Every row comes from one small tree of marks. Brackets hold a mark, then the marks that hang from it, in the order of their numbers. Every link used is in the known rows. Which tree was each row made from?
Known rows:
(q719 (q433 q764) q613 q882): [-0.51  1.90  3.96 -0.73  0.18  2.55 -0.44 -1.12 -0.91 -4.29  1.73  0.30
 -1.21 -3.21 -2.40 -0.04  1.61 -1.99  3.60 -1.58  1.29  1.01  6.78  1.45
  0.91 -1.03  0.02  2.05 -2.85]
(q371 (q719 (q433 q764) q613 q882) q921): [-1.54  0.25  3.11 -0.91 -0.52  0.10 -0.78 -2.35 -0.99 -2.98  2.30 -3.14
 -0.90 -4.77 -1.34  0.80  4.84 -0.21  1.49 -3.02  0.77  1.49  6.72  3.04
  2.07  0.09  4.10  0.34 -1.56]
(q433 (q719 q613 q882) q764): [ 0.26 -1.99  3.78 -1.44 -0.30  3.45  0.37 -1.71 -2.21 -3.64  2.10 -1.04
 -0.31 -2.36 -1.57  1.65  3.08 -1.83  0.75 -0.31  1.86  0.33  5.52  1.22
  2.59 -1.60  0.23  1.26 -3.02]
(q613 (q719 q882)): [-0.53 -0.92  1.52 -0.47 -0.88 -0.40 -2.43 -0.33  0.97 -1.27  3.73 -1.30
 -1.09 -3.47 -3.24  0.35 -0.35 -1.37  0.31 -0.21  2.09 -1.15  2.57  0.78
  2.16  0.31  1.55  1.48  0.05]
(q764 (q433 (q719 q613))): [ 0.90 -1.11  2.36 -1.12 -0.75  1.58  0.53 -3.07 -3.52 -2.87  3.69 -1.06
 -0.10 -1.67 -2.71  1.70  2.21 -1.77 -0.89  0.12  2.65  0.57  3.46  0.95
  3.57 -0.69  0.42  1.97 -0.14]
(q921 (q26 q719) q612): [ 3.26  0.56 -2.02 -0.56 -1.35  2.01 -2.18 -0.51 -0.21 -3.18  3.46 -0.96
  0.53 -1.26  0.19  1.89  3.50 -4.91 -1.77  1.15  0.92 -1.26 -0.58  2.91
  3.86  0.00  0.57  3.07  0.91]
(q612 q316): [-0.87 -1.01  1.44 -0.47 -0.47  0.55 -1.02 -2.07  3.43 -2.06  4.62 -0.79
  0.91 -1.98 -2.78 -0.07 -0.01 -3.48 -0.37 -1.36  2.55  1.17  2.02  2.02
  2.92  0.15  1.60  3.89  0.41]
(q128 (q347 q210 (q719 q613) (q764 q433))): [ 1.15  2.50  3.56  2.28 -1.18 -2.46 -0.81 -3.59 -0.86  1.03  4.47  2.40
  1.44  1.28 -2.87 -1.28  0.42 -0.01 -1.59  2.47  3.39 -1.60  4.61 -0.01
  3.84 -1.81 -2.03 -0.89  2.43]
(q347 q316 (q719 q613) q764): [ 0.50  1.83  3.39  3.14  0.32 -2.37 -2.79 -2.62  1.46  1.61  3.22  2.57
  1.09  1.77 -2.63 -1.56 -1.44  2.64 -0.20  3.16  2.26 -2.01  4.98  1.81
  2.22 -1.21 -0.23 -1.17  2.44]
(q719 (q433 q764) q613): [-0.24  0.82  2.90 -0.86  0.07  1.85 -0.16 -1.74 -0.83 -3.92  1.89 -0.04
 -0.45 -2.19 -2.14  0.19  1.61 -2.57  2.05 -1.15  1.11  1.09  5.06  1.74
  1.68 -0.49  0.22  2.55 -2.02]
(q921 (q371 q719)): [ 0.41 -1.75  1.55 -0.86 -1.44 -0.68 -1.61 -2.98  0.86 -1.74  1.00 -3.49
  0.79 -4.74 -0.84  0.54  1.66 -1.00 -1.83  0.47 -0.44  1.07  0.73  3.15
  4.29  1.44  3.88  2.89  0.21]
(q347 q316): [-1.06 -0.86  2.06  0.75 -0.66 -2.03 -1.79 -1.96  2.20 -0.15  3.22  0.11
  0.56  0.00 -2.43  0.35  0.56 -0.72 -0.06  1.18  1.87 -1.55  2.01  2.07
  4.00  0.36  1.25  3.14  0.12]
(q113 q719): [-0.36  0.08  1.32 -1.05 -1.21  0.05 -2.05 -2.14  0.58 -1.55  3.16  0.22
 -0.18 -2.30 -2.47 -0.13  0.99 -2.30  1.96 -0.49  2.78  0.14  2.26  1.91
  5.18  0.24  1.95  2.90 -0.84]
(q433 q764): [ 0.00 -2.58  1.95 -1.21 -1.18  1.10 -0.26 -2.46 -0.40 -2.15  2.15 -1.24
  0.79 -1.61 -1.11  1.29  1.63 -2.41 -0.46 -0.67  1.36  0.82  1.11  1.46
  3.94 -0.38  1.19  3.42 -1.26]
(q613 q719): [-0.15 -1.80  0.54 -0.52 -1.05 -0.83 -2.20 -1.03  1.18 -0.85  3.91 -1.75
 -0.48 -2.47 -2.90  0.60 -0.17 -1.88 -1.07  0.23  1.71 -1.27  0.88  1.05
  2.82  0.91  1.76  1.94  0.73]
(q128 (q347 q210 q316 (q719 (q433 q764) q613 q882))): [-1.41  2.23  5.27  2.10 -0.40 -1.20 -1.79 -1.47  1.74  0.21  4.80  2.59
  0.33  1.87 -2.66 -1.75  1.62  0.25  1.29  2.50  3.09 -3.21  8.44  0.81
  2.42 -0.97 -3.24 -0.59 -1.72]
(q921 q26): [ 1.30 -0.36  0.29 -0.19 -1.55  0.36 -1.27 -1.18  0.96 -2.48  3.02 -0.95
  0.38 -1.35 -0.99  1.84  1.52 -3.91 -0.87  0.94  0.63  0.08  0.01  2.87
  4.40 -0.45  1.06  4.29 -0.04]
(q113 (q719 (q433 q764))): [-0.15  0.29  2.20 -1.37 -0.52  1.71 -1.72 -2.17 -1.07 -2.67  3.24  0.28
 -0.36 -1.73 -2.09 -0.54  1.91 -2.30  2.95 -1.08  2.47  0.75  4.21  1.76
  3.70  0.38  1.17  2.42 -2.39]
(q921 (q26 (q719 (q433 q764) q613 q882)) q371 q612): [ 4.62  2.90  0.65 -0.96  0.06  5.35 -2.15 -0.69 -1.91 -6.07  2.67 -1.00
 -0.02 -3.98  1.37 -0.18  4.03 -3.42  0.83  1.66 -0.71  0.42  3.67  3.29
  1.19  0.66 -1.11  1.43 -2.18]
(q921 q26 (q371 (q719 (q433 q764) q882)) q612): [ 3.72 -1.22  1.50 -1.39 -0.83  4.06 -2.01 -1.48 -0.81 -4.43  2.31 -2.52
  1.16 -4.51  2.24  0.34  4.23 -2.08 -0.95  2.08 -0.76  2.05  2.23  5.25
  2.56  1.27  1.51  2.98 -0.88]
(q128 (q347 q210 q316 (q719 q882))): [-1.73  0.92  4.07  2.31 -1.48 -3.61 -2.42 -1.35  3.27  2.12  4.62  1.97
  0.97  1.88 -2.96 -0.94  0.66  0.03 -0.32  3.01  3.33 -4.04  5.32  0.81
  4.36 -0.80 -1.80  0.57  0.15]
(q128 (q347 q210 q316 (q719 q433) q764)): [-0.46  2.48  3.86  3.67 -0.66 -4.49 -2.59 -2.42  2.64  2.61  3.74  2.82
  1.88  3.45 -3.22 -2.14  0.32  0.91 -0.56  3.77  2.78 -3.76  5.70  1.05
  3.16 -0.77 -1.41 -0.44  1.86]
(q347 q210 q316 (q719 q882) q764): [-1.04  1.52  3.88  4.08 -1.08 -4.25 -3.29 -1.53  2.14  3.41  3.17  3.04
  1.75  2.94 -3.01 -0.43 -1.49  3.54  0.69  3.53  2.02 -3.31  4.85  1.44
  2.21 -1.53  0.22 -1.46  2.06]
(q128 (q347 q210 q316 (q764 (q433 (q719 q882))))): [ 0.49  0.45  4.12  2.44 -0.88 -2.43 -1.11 -3.58 -0.61  1.30  5.02  1.69
  1.61  2.22 -3.02 -0.26  2.43  0.65 -1.10  3.11  3.80 -3.10  4.82  0.35
  4.29 -1.23 -1.25 -0.16  0.90]

Which tree is each row?
[-0.94  3.34  3.54 -0.26  0.14  0.75 -0.90 -0.53  0.41 -4.02  1.01  0.67
 -1.48 -3.63 -3.62 -0.16  0.67 -2.17  4.10 -1.39  1.42  0.35  6.62  1.81
  1.12 -0.81  0.83  2.59 -1.74] -> (q719 q433 q613 q882)
[ 3.52 -2.32 -0.21 -1.13 -0.84  3.25 -2.18 -2.24  2.67 -3.36  5.09 -2.88
  2.28 -3.83  1.76 -0.09  2.88 -3.06 -3.49  2.10  0.31  2.50 -0.09  5.74
  3.40  2.04  1.78  3.87  1.37] -> (q921 q26 (q371 q719) (q612 q316))
[ 3.71 -1.09  0.11 -1.10 -0.35  4.05 -1.78 -2.04  2.46 -3.95  5.34 -2.16
  1.69 -4.27  1.63 -0.53  2.98 -3.04 -2.75  2.17  0.38  2.67  1.36  5.95
  2.75  1.73  1.40  3.13  1.10] -> (q921 q26 (q371 (q719 q613)) (q612 q316))
[-1.03  1.57  4.30  2.04 -0.50 -1.75 -1.50 -1.99  1.78  0.65  4.99  2.26
  0.77  2.56 -2.39 -1.62  1.66 -0.18  0.00  2.95  2.94 -3.15  7.09  1.03
  2.99 -0.60 -2.97 -0.19 -1.03] -> (q128 (q347 q210 q316 (q719 (q433 q764) q613)))
[-0.35 -0.77  2.29 -0.79 -0.34  1.55 -2.21 -0.61 -0.44 -2.47  3.78 -1.24
 -1.26 -2.98 -2.77 -0.13  0.79 -1.45  1.43 -0.91  1.74 -0.67  4.15  0.73
  0.55  0.51  0.64  0.94 -1.41] -> (q613 (q719 (q433 q764) q882))
[ 0.56 -2.91  2.82 -1.54 -0.48  3.03  0.70 -2.21 -2.13 -3.24  2.45 -1.57
  0.21 -1.26 -1.24  1.86  3.11 -2.21 -0.88  0.06  1.62  0.34  4.00  1.57
  3.27 -0.93  0.64  1.71 -2.34] -> (q433 (q719 q613) q764)
[ 0.67 -0.35  3.26 -1.07 -0.61  2.00  0.34 -2.62 -3.60 -3.28  3.40 -0.60
 -0.50 -2.45 -3.10  1.53  2.12 -1.38  0.43 -0.36  2.94  0.33  4.71  0.69
  3.05 -1.20  0.17  1.51 -0.72] -> (q764 (q433 (q719 q613 q882)))
[ 2.37  0.27 -1.20 -0.85 -0.48  2.80 -1.82 -1.69  0.36 -3.70  6.38 -2.67
  1.26 -1.43  0.77  0.74  5.39 -4.10 -1.44 -1.18  1.24  0.82  2.35  3.51
  2.46  1.17  1.20  1.81 -0.37] -> (q371 (q921 (q26 (q719 (q433 q764))) (q612 q316)))
[ 0.01 -3.57  3.29 -1.51 -0.93  2.66 -0.09 -1.84 -1.92 -2.76  2.04 -1.89
  0.35 -1.87 -1.43  2.01  2.90 -1.99 -0.19 -0.34  1.90  0.16  3.76  1.19
  3.50 -1.18  0.86  2.02 -2.59] -> (q433 (q719 q882) q764)
[ 3.95  1.33 -0.56 -0.69 -0.30  4.28 -2.92 -1.18  1.70 -4.41  5.12 -1.64
  1.19 -3.77  0.74 -0.34  2.49 -4.22 -1.02  1.27  0.62  0.41  1.13  3.54
  2.19  1.24 -0.27  2.46 -0.25] -> (q921 (q26 (q719 q882)) q371 (q612 q316))
[ 0.07  0.68  2.89  3.74 -1.24 -4.05 -2.55 -3.43 -0.30  3.68  5.04  2.82
  2.28  4.11 -2.74 -0.35 -1.06  3.83 -1.24  3.76  2.78 -2.63  3.18  0.87
  2.90 -0.96 -0.59 -1.39  3.56] -> (q347 q210 q316 q719 (q764 q433))
[-1.73  3.36  3.91  1.48 -1.22 -1.59 -1.63  0.12  1.09 -0.67  2.08  1.83
 -0.49 -0.46 -3.74  0.10 -0.69 -0.14  3.08  0.77  1.26 -1.57  7.47  1.32
  0.95 -1.38 -0.22  0.20 -0.59] -> (q347 q210 (q719 q433 q613 q882))
[ 3.93 -0.88  0.93 -1.40  0.09  5.68 -1.52 -2.20  1.37 -5.06  5.32 -1.95
  1.45 -3.86  2.01 -0.98  3.98 -2.99 -1.70  1.55  0.12  3.16  3.16  5.88
  1.24  1.84  0.58  2.72 -0.43] -> (q921 q26 (q371 (q719 (q433 q764) q613)) (q612 q316))
[-0.55  4.64  5.15  3.81  0.04 -3.42 -2.58 -1.75  2.41  1.52  3.73  3.78
  0.76  2.07 -3.57 -2.77  0.23  1.40  1.43  3.42  2.97 -3.67  8.48  0.88
  1.81 -1.45 -2.24 -1.52  0.80] -> (q128 (q347 q210 q316 (q719 q433 q613 q882) q764))
[ 1.49 -0.62  2.30 -1.35  0.06  3.34 -1.74 -2.08  2.53 -3.60  3.75 -1.88
  1.15 -5.86 -0.15 -1.38  1.94 -1.51 -0.50  0.41  1.33  2.61  4.01  4.50
  1.82  1.51  2.01  2.26  0.54] -> (q921 (q371 (q719 q613 q882)) (q612 q316))
[-0.23  0.34  2.84 -0.62 -0.87 -0.20 -1.88 -2.09  0.53 -2.75  0.16 -2.97
 -0.01 -5.61 -1.63 -0.29  1.69 -0.78  0.88 -0.28 -0.42  1.04  3.61  3.05
  2.50  1.22  3.56  2.42 -0.75] -> (q921 (q371 (q719 q433 q882)))
[-0.78  2.52  2.82 -0.72 -0.59  0.61 -2.53 -1.21  0.00 -2.71  2.39  0.82
 -1.17 -3.16 -3.42 -0.96  1.04 -2.02  4.78 -1.40  2.77  0.18  5.57  1.64
  3.27  0.00  1.53  2.35 -2.08] -> (q113 (q719 q433 q882))
[-1.76 -0.32  3.33  2.18 -1.16 -2.34 -2.24 -1.44  1.39  1.65  4.15  1.57
  1.21  3.59 -2.11 -0.06  0.24  1.44  0.49  2.53  1.51 -2.76  5.01  1.80
  2.10 -0.15 -0.70  0.20 -0.25] -> (q347 q210 q316 (q719 (q433 q764)))
[-0.28 -0.33  2.83 -0.29 -0.62  0.36 -1.40 -1.93 -0.33 -1.25  2.23 -0.20
  0.48 -0.30 -1.79 -0.01  0.35 -1.13  0.14  0.22  1.66 -0.14  4.15  1.28
  2.33 -0.46  0.05  1.51 -0.29] -> (q347 (q719 (q433 q764)))
[ 0.16 -0.30  3.57  2.59 -1.01 -2.26 -1.37 -3.01 -1.77  1.55  4.46  1.46
  1.65  2.59 -3.06  1.04  1.03  2.59  0.00  2.85  2.63 -2.40  3.92  1.14
  2.81 -1.22  0.39 -0.44  1.37] -> (q347 q210 q316 (q764 (q433 (q719 q882))))
[ 4.34  0.53 -1.49 -0.73 -0.35  3.83 -2.58 -1.63  1.70 -4.06  5.26 -2.04
  1.62 -2.93  1.05 -0.24  2.57 -4.59 -2.45  1.72  0.38  0.56 -0.16  3.69
  2.73  1.72  0.02  3.05  0.36] -> (q921 (q26 q719) q371 (q612 q316))
[-0.82  0.19  3.48 -0.78 -0.32  1.57 -0.89 -1.32 -0.70 -3.50  1.48 -0.40
 -0.40 -2.61 -2.23  0.52  1.50 -2.28  2.79 -1.63  1.37  0.73  4.93  1.40
  1.77 -0.68  0.78  2.89 -2.38] -> (q719 (q433 q764) q882)
[ 0.17  0.63  2.11 -0.49 -0.86  1.12 -1.18 -2.02 -1.03 -3.77  3.56 -3.20
 -0.85 -4.05 -0.12  1.61  5.72 -1.22  0.87 -1.77  0.07  1.38  5.76  4.15
  2.31 -0.08  3.17  0.73 -1.73] -> (q371 (q719 (q433 q764) q613 q882) (q921 q26))
[ 1.93 -0.71 -0.23 -0.97 -1.47  0.29 -1.34 -1.75  0.48 -2.59  3.95 -3.24
  0.73 -3.61  1.09  2.01  5.54 -2.04 -2.47  0.31  0.39  1.21  2.03  5.58
  4.55  0.84  3.98  2.12  1.36] -> (q371 (q719 q613) (q921 q26 q612))
[ 0.05 -1.63  1.34 -1.00 -0.51  0.91 -1.87 -1.18 -0.30 -2.02  3.99 -1.74
 -0.53 -2.14 -2.38  0.17  0.86 -1.85 -0.11 -0.49  1.44 -0.51  2.80  1.02
  1.26  0.95  0.93  1.52 -0.69] -> (q613 (q719 (q433 q764)))
[ 1.74  1.92  2.95  1.57 -0.20 -0.70 -1.36 -3.76 -2.38 -0.09  3.41  1.77
  0.91 -0.29 -2.70 -0.84 -0.95  1.32 -0.83  1.39  2.79  0.22  4.02  0.66
  2.35 -1.72 -0.55 -0.88  3.22] -> (q347 (q719 q613) (q764 q433))
[ 3.86  0.21  1.89 -1.35 -0.42  4.78 -1.68 -1.43 -0.97 -5.26  2.54 -1.89
  0.56 -4.90  2.06  0.01  4.30 -1.99 -0.26  2.01 -0.84  2.21  3.66  5.38
  1.86  1.00  0.92  2.34 -1.17] -> (q921 q26 (q371 (q719 (q433 q764) q613 q882)) q612)
[ 1.85 -1.11  2.15  0.29 -0.68 -0.13 -0.23 -3.91 -3.31 -1.04  2.66 -0.49
  1.38 -0.47 -2.58  1.19  1.27 -0.40 -1.65  0.72  2.46  0.21  1.95  0.91
  3.62 -1.13  1.43  1.06  1.89] -> (q347 (q764 (q433 q719)))
